What can hang from each mark:
K_814: K_661
K_661: K_285 K_394 K_510 K_542
K_285: K_661
K_510: K_440 K_661
K_409: K_510
K_542: K_661
K_440: K_285 K_394
K_394: K_440 K_661

Every row comes from one small tree of marks. Brackets hold a mark, then the marks that hang from it, in the order of their numbers. Every link used is in the known rows. Which tree was each row made from?
Known rows:
{K_661 K_285 {K_394 K_440} K_510}: [ 1.45  0.31  1.28  0.23  0.00  6.86 -0.89 -0.88 -2.03 -0.73 -2.97 -0.72
 -1.58 -1.43  1.71 -0.09 -1.59 -1.16 -1.42 -0.37 -0.41  1.00 -0.31 -1.73
 -1.70]
{K_661 K_285 {K_394 K_440} K_510 K_542}: [ 1.53 -0.22  1.93 -0.70 -0.10  3.42 -0.91 -1.65 -1.43  0.73 -0.13 -0.20
 -3.04 -2.15  1.06  0.02 -2.86 -2.67 -2.02 -2.83 -0.98 -0.79 -0.12 -1.09
 -1.56]
{K_285 {K_661 K_510 K_542}}: [-0.25 -0.42 -0.70  3.64  0.01  1.19 -0.33  1.14 -0.24 -0.88  1.31  4.67
 -0.78  1.26  0.55  0.40 -1.30 -8.66  0.30  2.83  0.67  0.79 -0.25 -2.34
  0.15]
{K_394 {K_661 K_510}}: [ 0.68 -2.52 -0.57  0.90 -0.79  4.27 -0.11 -0.70  0.21 -1.46 -0.83  0.38
  1.34  0.05 -1.91  0.10 -0.95  4.58 -0.11  3.86 -0.84  4.03 -1.91 -1.13
  0.70]
{K_440 K_394}: [ 0.68 -1.34 -2.08 -0.49  2.18 -1.83  1.08  2.25 -0.17 -0.85 -0.07 -1.19
  3.93  1.08 -1.05 -0.24 -0.98 -3.55 -0.40  5.50  0.50  0.16  0.40 -0.89
  2.34]
{K_814 {K_661 K_285}}: [ 0.82  2.14 -1.59  0.77  0.30 -0.92 -2.01  0.44 -1.21 -1.54  0.32  4.34
  2.07  2.42 -1.90  0.52  0.69  1.21 -0.48 -0.10  1.21 -1.17 -0.36  1.89
 -1.56]
{K_409 K_510}: [ 0.96 -1.40 -0.39  1.96  1.13 -2.13 -0.71  3.28  1.86 -2.28 -1.95  1.04
  2.19  2.39  4.62 -1.08 -0.38 -3.45  0.70  5.68  0.59 -0.45 -1.32  0.80
  2.59]
{K_394 {K_440 K_285} K_661}: [ 3.64  0.86  2.86 -0.06  0.77  2.89  0.56  1.60  0.35 -0.91  0.08  2.37
 -2.16 -0.27  1.28 -0.77  4.00  8.50 -0.49  0.76 -0.98  2.42 -1.39 -0.97
 -2.17]
{K_440 {K_285 K_661}}: [ 0.45  3.56 -0.35  2.57  1.70  1.67  0.27  3.35 -0.81 -1.95 -0.97  6.52
 -1.04  2.43 -0.54  0.33  3.72 -6.00  1.86  1.88  1.12  0.83  0.68 -2.27
 -1.73]
{K_394 {K_661 K_285}}: [ 1.75  0.65  0.36  0.19 -1.47 -1.76 -0.19 -1.01 -0.84 -1.65 -0.67  1.44
  0.26  0.04 -6.14  0.27 -0.05  4.72  0.12  0.57 -1.70 -0.82 -0.50 -0.90
 -0.41]
{K_440 {K_285 K_661} K_394}: [-0.53  4.59 -1.73  0.08  3.76 -0.77  1.79  4.34 -1.46 -1.28  0.01  3.98
  0.77  1.90 -0.44  0.51  3.38 -5.05  1.77  3.68  0.75 -0.11  1.11 -2.65
  1.01]
{K_440 K_285 K_394}: [ 0.05  2.26 -0.70 -3.07  3.68 -0.48  1.36  3.47 -0.12 -1.15  0.85  0.65
  1.95  0.50 -1.77  0.35  2.02 -2.56  0.45  2.56 -0.31 -0.06  1.20 -0.21
  0.83]
{K_394 {K_440 K_285} {K_661 K_510 K_542}}: [ 2.41 -0.09  3.44 -1.28  0.62  3.79  0.35  0.38 -0.14 -0.01  2.76  2.24
 -3.96 -1.63  1.24 -0.17  2.16  6.83 -1.07 -2.04 -1.82  2.59 -1.50 -0.21
 -1.73]
{K_542 {K_661 K_394}}: [ 0.80 -3.69 -0.28  1.39  0.76  2.57  0.65 -1.34  0.56  0.50 -3.40  1.49
  3.02  1.06 -2.67 -0.23 -2.50  4.49  1.10  3.53  1.95  1.52 -0.71  0.37
  0.16]
{K_285 K_661}: [ 1.15  0.09 -1.24  4.94  0.25  0.27  0.14  2.07 -0.63 -1.61 -1.59  4.89
  1.13  2.90 -0.01 -0.25  0.31 -6.45  1.00  5.18  1.77  0.87  0.10 -2.98
 -0.25]
{K_814 {K_661 {K_510 {K_440 K_285}}}}: [-3.40  2.04 -1.38 -2.36  0.99  3.80 -1.77  1.15 -0.42 -0.58  1.02  4.31
  0.26  2.03  2.38  0.72  3.65  1.94  0.06 -0.86  1.57  2.62 -0.45  2.82
 -1.78]
{K_510 {K_440 K_285 K_394} K_661}: [-2.94  1.92 -1.67 -2.55 -0.08 -4.33  2.19  0.89  0.51  0.47  1.21 -6.20
  2.59 -0.76 -2.06 -0.06  3.21  2.50  0.96 -2.39  0.05 -0.32  1.84  1.35
  2.46]
{K_661 K_285 {K_510 K_440}}: [-2.45  0.32 -0.24 -0.92 -1.50 -0.33 -1.47 -0.33 -1.30 -1.76 -0.14  0.62
 -0.07 -0.16 -1.47  0.19 -0.07 -4.67 -0.16 -1.85 -0.17 -1.04  0.43  0.01
 -0.17]
{K_285 {K_661 K_394 K_542}}: [ 0.44 -0.61 -1.01  2.95  0.39  0.41  0.16 -0.10 -0.08  1.10 -1.59  2.84
 -0.21  1.46 -0.19  0.48 -2.39 -7.91  0.57  3.58  0.57 -0.12  0.70 -3.15
 -0.20]
{K_510 {K_440 K_285}}: [-1.77  1.32  0.40 -1.51  0.41 -0.97 -0.40  1.75  0.26 -0.88  0.36  2.08
 -0.64  1.53  0.08 -0.28  3.85 -3.33  0.93 -0.81  0.39  0.15  1.17  0.51
 -1.52]
{K_814 {K_661 K_542}}: [ 1.22 -1.62 -1.26  0.97  0.66 -2.20 -1.54  0.77  1.15  0.14  2.92  4.37
  1.64  2.50  0.13  0.11 -0.78  0.42 -1.17  2.15  1.52 -0.22 -0.83  2.57
 -0.67]
{K_814 K_661}: [ 1.25 -0.79 -2.07  1.95  1.08  1.42 -1.48  1.25  0.44 -1.06  0.20  3.82
  3.32  3.39  0.64 -0.03  0.05  1.55 -0.83  4.35  2.33  1.66 -0.93  1.50
 -0.68]
{K_285 {K_661 K_394 {K_510 K_440} K_542}}: [-3.41 -1.47 -1.45  1.48 -0.59  1.72 -0.30 -1.34 -0.68  1.41 -1.04  1.21
 -1.27  0.42  1.95  0.74 -2.55 -8.73  0.51  1.35  0.78  1.09  0.38 -2.94
  0.28]
{K_440 {K_394 {K_661 K_285 K_510 K_542}}}: [-0.59  0.48 -0.68 -3.88  0.38 -3.40  0.82 -1.21 -1.06  0.36  3.27 -1.19
  0.86 -2.58 -5.64  1.19 -2.37  3.57 -0.89 -0.20 -2.96 -1.97 -0.31 -0.75
  2.62]
{K_661 K_542}: [ 1.61 -2.26  0.23  1.02 -0.20 -2.87 -0.29  0.72  0.80 -0.09  2.27  1.87
  0.69  1.05 -1.54 -0.27 -1.37 -4.91 -0.43  1.86  0.01 -0.94  0.40  0.32
 -0.16]

Write each row's tree:
[ 2.81  2.31  2.39  2.40  1.76 -0.43  0.39  3.30 -0.80 -0.06  2.14  6.02
 -4.16  1.15  4.00 -0.57  3.88 -3.82  0.16 -0.95  0.65 -0.67  0.20 -2.22
 -2.71]
{K_394 {K_440 {K_285 {K_661 K_542}}}}
[-2.71 -1.74 -2.30  0.23  0.23  2.40 -2.23 -0.52 -0.07 -0.51  0.23  2.57
  2.08  2.47  2.73  0.15  0.27  1.05 -0.69  2.23  2.30  2.50 -1.23  1.93
 -0.17]
{K_814 {K_661 {K_510 K_440}}}
[ 2.61  0.26  2.49 -0.55  1.01  6.93  0.34  1.16 -0.40 -1.32  0.09  2.64
 -2.63 -0.99  1.98 -0.40  3.29  8.15 -0.88  0.48 -0.97  4.35 -1.96 -0.94
 -2.01]
{K_394 {K_440 K_285} {K_661 K_510}}
[-0.97  1.02 -0.54 -0.67 -0.39  5.50 -1.02 -1.81 -1.13 -1.13 -3.36 -0.17
  0.54 -0.82 -2.71  0.92 -3.07 -3.64  0.01  0.04 -0.75  0.95  0.53 -0.82
 -0.74]
{K_661 K_285 K_394 K_510}
[ 1.77  0.24  0.92 -0.81 -1.79 -4.85 -0.16 -1.40 -0.55 -0.75  2.15  1.41
 -0.83 -1.11 -6.28  0.44 -0.48  3.19 -0.13 -1.87 -2.42 -2.66 -0.06 -0.31
 -0.61]
{K_394 {K_661 K_285 K_542}}
[-0.16 -2.81 -1.35 -2.52  1.12 -1.32  1.33 -0.54  0.42  0.98  3.17 -1.70
  1.78 -1.65 -2.54  0.64 -3.09  3.77 -0.89  3.61 -1.86  0.90 -1.06 -0.82
  3.45]
{K_440 {K_394 {K_661 K_510 K_542}}}
[-2.69  0.78  0.04 -1.84 -2.24 -1.81  0.96 -2.08  1.09  2.59  0.60 -5.48
 -0.90 -1.82 -2.21  0.34  1.27  0.83  1.04 -6.00 -0.72 -0.28  2.28  1.69
 -0.75]
{K_510 {K_440 K_285} {K_661 K_394 K_542}}
[-2.98 -1.61 -1.96  1.36 -1.89 -2.47  0.38 -1.10  2.54  1.03 -4.01 -8.34
  2.87  0.02  4.77 -0.83 -1.23  1.62  1.48  1.21  0.63  0.10 -0.23  1.10
  3.68]
{K_409 {K_510 K_440 {K_661 K_394}}}
[ 0.13  0.98 -0.33  0.45 -3.21 -2.63  0.36 -3.54  0.17  1.04 -0.30 -5.73
  0.17 -2.23 -6.07  0.60 -2.49  0.23  0.36 -4.96 -1.28 -2.29  1.75  1.11
 -0.02]
{K_510 {K_661 K_285 K_394 K_542}}
[-2.15 -1.12  0.73 -2.38 -2.60 -3.86 -0.69 -2.61 -1.00  0.09  2.79 -0.03
 -1.64 -1.82 -4.32  0.63 -0.74  2.03 -0.34 -3.54 -2.35 -1.85 -0.37  0.10
 -0.09]
{K_394 {K_661 K_285 {K_510 K_440} K_542}}
[ 1.35  2.38  1.18  1.12  0.67  2.73  1.04  1.29  1.60  0.09 -3.74 -5.71
 -0.76 -0.63  7.07 -1.11  2.44  6.01  1.06 -1.07  0.14  1.49 -0.65  1.15
  0.79]
{K_409 {K_510 {K_661 {K_394 {K_440 K_285}}}}}
[-2.57  1.50  0.47 -1.09 -1.28 -7.35  0.50  1.57  2.14  1.00  2.29 -4.07
 -0.81 -0.21  3.56 -0.61  3.33  1.25  1.92 -4.22 -0.48 -2.43  0.63  3.41
  2.15]
{K_409 {K_510 {K_440 K_285} {K_661 K_542}}}
[ 1.20  0.14  2.52 -1.91  1.81  6.85 -0.11  0.19 -0.15  1.20  0.14  0.56
 -3.50 -1.64  3.60  0.00  0.33 -1.18 -1.05 -1.68 -0.80  2.26 -0.12 -0.27
 -2.18]
{K_661 {K_394 {K_440 K_285}} K_510 K_542}
[-0.24 -0.71 -1.84  2.57 -0.88  0.00  0.72 -0.51  2.26 -0.01 -4.44 -7.04
  3.37  0.05  3.22 -0.53 -1.95  2.41  1.22  2.80  0.29  1.25 -0.63  0.77
  3.37]
{K_409 {K_510 {K_661 K_394}}}
[ 1.15  0.98  0.19  1.77 -3.60 -5.56  0.25 -1.66  0.39 -0.62  2.63 -3.29
  0.33 -1.42 -5.63  0.03 -0.50  0.04  0.22 -5.30 -0.96 -3.33  1.57  1.81
  0.14]
{K_510 {K_661 K_285 K_542}}
[ 2.84  3.08  1.84  3.58  2.08  3.11  0.35  3.85 -1.42 -1.74 -0.63  6.31
 -2.66  2.31  4.25 -0.82  4.81 -2.94  0.58  1.66  1.44  1.08  0.03 -2.81
 -2.70]
{K_394 {K_440 {K_285 K_661}}}
[ 0.25  0.52  0.25 -1.07 -0.67 -1.88 -0.74 -1.67 -0.65  0.68 -0.52 -0.15
 -0.76 -0.89 -4.03  0.58 -2.73 -5.22 -0.44 -1.59 -1.34 -2.80  1.29 -0.71
 -1.14]
{K_661 K_285 K_394 K_542}
[-0.21  0.30  0.81 -0.54 -1.03 -0.85 -1.24 -0.73 -0.79 -1.21  2.39  2.11
 -1.08 -1.07 -3.74  0.60 -1.98 -5.55 -0.59 -2.30 -1.13 -1.83  0.50  0.45
 -0.59]
{K_661 K_285 K_510 K_542}
[ 3.23 -2.98  1.86  1.28  0.51  1.68 -0.10 -0.15  0.52  1.67 -0.52 -0.86
 -1.40 -0.32  3.57 -1.01 -2.39 -2.04 -1.92  1.75  0.35  0.51 -0.34 -1.48
 -1.23]
{K_661 {K_394 K_440} K_542}
[ 0.98  0.42 -0.48 -3.28  0.47 -7.29  1.15 -0.53 -0.74  0.67  3.05 -1.42
  0.98 -1.74 -6.54  0.59 -1.44  3.47 -0.25 -0.27 -2.69 -3.73  0.25 -0.95
  2.14]
{K_440 {K_394 {K_661 K_285 K_542}}}
[-3.33  2.13 -1.05 -4.30  3.92 -5.88  0.73  4.06  0.74 -0.57  0.05 -1.24
  1.44  1.33  5.47 -0.31  2.89 -2.91  1.43  2.82 -0.17 -2.29  0.29  0.78
  3.93]
{K_409 {K_510 {K_440 K_285 K_394}}}
[-2.93  0.46 -1.09 -1.97 -0.96 -2.71 -2.43 -1.32 -0.60  0.20  3.73  3.26
 -0.47  0.75 -0.44  0.89 -0.36 -0.47 -1.23 -3.70  0.67 -2.19 -0.12  2.94
 -0.87]
{K_814 {K_661 K_285 {K_510 K_440} K_542}}
[-1.63  0.26 -0.05  0.49 -4.20 -8.54  0.03 -2.36 -0.08  0.39  2.92 -4.56
 -0.12 -1.45 -4.76 -0.12  0.47 -0.35  0.24 -6.80 -0.64 -4.08  1.82  1.82
  0.36]
{K_510 K_440 {K_661 K_285 K_542}}
[ 0.01 -0.90  0.62  0.51 -0.31  1.40 -0.28 -0.83 -0.83 -2.08 -0.37  4.39
  1.30 -0.18 -5.33  0.30 -0.62  4.39  0.98 -0.92  0.97 -0.51 -1.01  1.53
  0.02]
{K_542 {K_661 K_285 K_510}}
[ 2.92 -2.25  0.05  0.79  1.56  2.45 -1.19 -0.08  0.57  2.05  0.31  1.47
 -0.19  1.09  4.76 -0.60 -1.59  3.11 -2.29  1.63  1.71  1.04 -1.34  0.90
 -1.56]
{K_814 {K_661 {K_394 K_440} K_542}}
[ 2.25  0.91  2.07  0.34 -0.86  2.18  1.43 -1.04  0.80  1.98  0.43 -4.62
 -2.50 -2.10  1.08 -0.52  1.68  3.89 -0.15 -4.80 -0.34  0.94  1.11  0.71
 -1.73]
{K_510 {K_661 {K_394 {K_440 K_285}} K_542}}
[ 3.04 -4.49  1.53  2.47  1.30  4.13  0.74 -0.84  0.69  0.46 -3.34  0.95
  0.93  0.47  1.66 -1.20 -1.35  7.63 -0.43  3.20  2.28  1.88 -1.72 -0.12
 -0.78]
{K_542 {K_661 {K_394 K_440}}}
[ 0.60  3.05  0.36  1.66  1.29 -1.62  0.19  2.60 -0.85 -0.51  1.96  7.19
 -2.37  1.75 -0.97  0.44  3.01 -6.77  1.38 -0.13  0.33 -0.92  1.08 -1.38
 -1.67]
{K_440 {K_285 {K_661 K_542}}}
[ 1.40 -0.97  0.04  4.45  1.12  8.96 -0.04  0.46 -1.42 -0.51 -4.37  2.16
 -1.31  0.71  5.96 -0.38 -1.41 -3.46 -0.44  4.81  1.69  3.98 -1.11 -4.47
 -0.74]
{K_285 {K_661 {K_394 K_440} K_510}}
[ 0.26 -0.54  0.10 -0.13 -0.10  0.40  0.16 -1.94 -0.85 -0.40 -3.22  1.99
  1.95  0.02 -5.69  0.34 -1.61  4.30  1.12 -0.12  0.82 -1.32 -0.01  0.85
 -0.57]
{K_542 {K_661 K_285 K_394}}
[-2.67 -1.55 -2.37 -1.73  2.67 -7.34  0.38  3.08  1.50 -0.32 -0.46 -2.93
  3.72  1.65  5.76 -0.82 -0.38 -3.41  0.68  6.02  0.42 -2.54 -0.74  0.05
  5.47]
{K_409 {K_510 {K_440 K_394}}}
[ 2.63 -0.25  0.14  4.98  1.12  4.77  0.33  1.04 -0.84 -0.22 -4.10  2.24
 -0.77  1.54  5.29 -0.74 -0.38 -3.70 -0.44  5.54  1.82  2.00 -0.50 -4.46
 -1.14]
{K_285 {K_661 {K_394 K_440}}}
[ 2.93 -2.47  1.07  2.77 -1.86  0.76  0.98 -2.25  1.37  2.04 -0.43 -6.59
 -0.28 -1.75  1.57 -1.06 -2.08  3.33 -1.44 -1.29  0.29  1.21  0.14  0.10
 -0.32]
{K_510 {K_661 {K_394 K_440} K_542}}
[ 2.69 -0.79  2.57 -0.19 -1.33  0.53 -0.44 -1.65 -1.10 -0.54  2.48  1.33
 -3.22 -2.31 -0.69 -0.19 -0.63  5.97 -2.03 -2.63 -2.13 -0.51 -1.60 -0.88
 -1.08]
{K_394 K_440 {K_661 K_285 K_510 K_542}}
[-2.45 -0.38  0.46 -1.82 -1.93 -3.68 -1.44 -1.15 -0.92 -0.33  2.87  0.95
 -1.49 -0.82 -2.36  0.47 -0.97 -5.68 -0.63 -3.94 -0.92 -3.01  0.92  0.56
 -0.33]
{K_661 K_285 {K_510 K_440} K_542}
[-2.29  0.53 -0.50 -0.51 -4.08 -5.25  0.29 -4.28  0.20  1.99  0.23 -6.68
 -0.20 -2.26 -4.29  0.41 -1.57 -0.47  0.38 -6.68 -0.94 -3.19  2.01  1.19
  0.03]
{K_510 K_440 {K_661 K_285 K_394 K_542}}
[-2.23 -0.21  0.15 -1.85 -2.45 -0.33 -0.69 -2.25 -1.11 -0.84  0.01  0.21
 -0.12 -0.94 -3.21  0.44  0.20  3.70 -0.32 -1.27 -1.48  0.12 -0.74 -0.85
  0.04]
{K_394 {K_661 K_285 {K_510 K_440}}}
[-2.84  1.56 -1.02 -3.37 -0.10 -7.34  2.23  0.10  1.23  2.08  4.18 -5.98
  0.91 -1.69 -2.41  0.20  2.72  0.65  0.76 -4.01 -0.64 -2.51  2.13  1.90
  2.22]
{K_510 {K_440 K_285 K_394} {K_661 K_542}}
[-3.46  0.20  0.44 -4.20  0.21  3.03 -0.45 -0.91  0.00  1.75  0.59 -0.02
 -2.47 -1.11  0.48  0.89  0.00 -4.83  0.25 -3.10 -0.68  0.91  1.12  0.60
 -1.35]
{K_661 K_394 {K_510 {K_440 K_285}} K_542}
[-2.69 -2.24 -1.34  0.50 -2.25 -5.84  0.45 -1.74  2.79  2.39 -1.10 -8.60
  1.39 -0.84  4.14 -0.62 -1.97 -0.15  0.83 -0.66 -0.13 -1.74  0.02  1.74
  3.76]
{K_409 {K_510 K_440 {K_661 K_394 K_542}}}
[-3.63  1.15 -0.05 -3.25  0.64  6.21 -0.39 -0.20 -0.40  0.17 -2.55 -0.12
 -0.68 -0.33  1.06  0.69  1.04 -3.74  0.52 -0.62 -0.03  2.84  0.82 -0.28
 -1.27]
{K_661 K_394 {K_510 {K_440 K_285}}}
[-2.17 -1.80 -2.70  0.00 -1.07 -5.42  1.98  0.07  1.09  0.79  0.45 -7.98
  4.55 -0.29 -1.59 -0.61 -0.13  1.29  0.22  1.13  0.89 -0.37  1.10  0.39
  3.86]
{K_510 {K_440 K_394} K_661}
[ 2.04  1.54  1.28 -1.40  2.57  3.76 -0.99  0.37  0.10  1.90  1.12  3.06
 -2.16  0.82  4.52  0.00  2.11  4.22 -1.50 -1.49  0.90  1.12 -0.54  1.77
 -3.27]
{K_814 {K_661 {K_394 {K_440 K_285}} K_542}}
[-0.72  2.43 -1.20  1.25 -1.86 -1.82  0.19 -1.16  0.78 -0.64 -4.22 -6.64
  2.07 -0.89  0.50  0.02 -1.16  2.03  1.62 -1.06 -0.80 -1.78  0.12  1.25
  2.67]
{K_409 {K_510 {K_661 K_285 K_394}}}
[ 1.00 -0.81  2.65 -0.57  2.30  9.12  0.75  0.08 -0.07 -0.22 -2.72  2.50
 -1.63 -0.65  2.00 -0.27  1.30  8.21  0.31 -0.37  1.51  3.83 -1.63  0.81
 -1.80]
{K_542 {K_661 {K_394 {K_440 K_285}} K_510}}
[ 1.41 -2.31 -0.01  0.36  1.23  6.44 -1.37 -1.24  0.11  1.63  0.50  1.15
 -0.70  0.20  5.63  0.02 -3.05  3.05 -2.39  1.40  1.45  2.87 -1.75  0.96
 -1.25]
{K_814 {K_661 {K_394 K_440} K_510 K_542}}
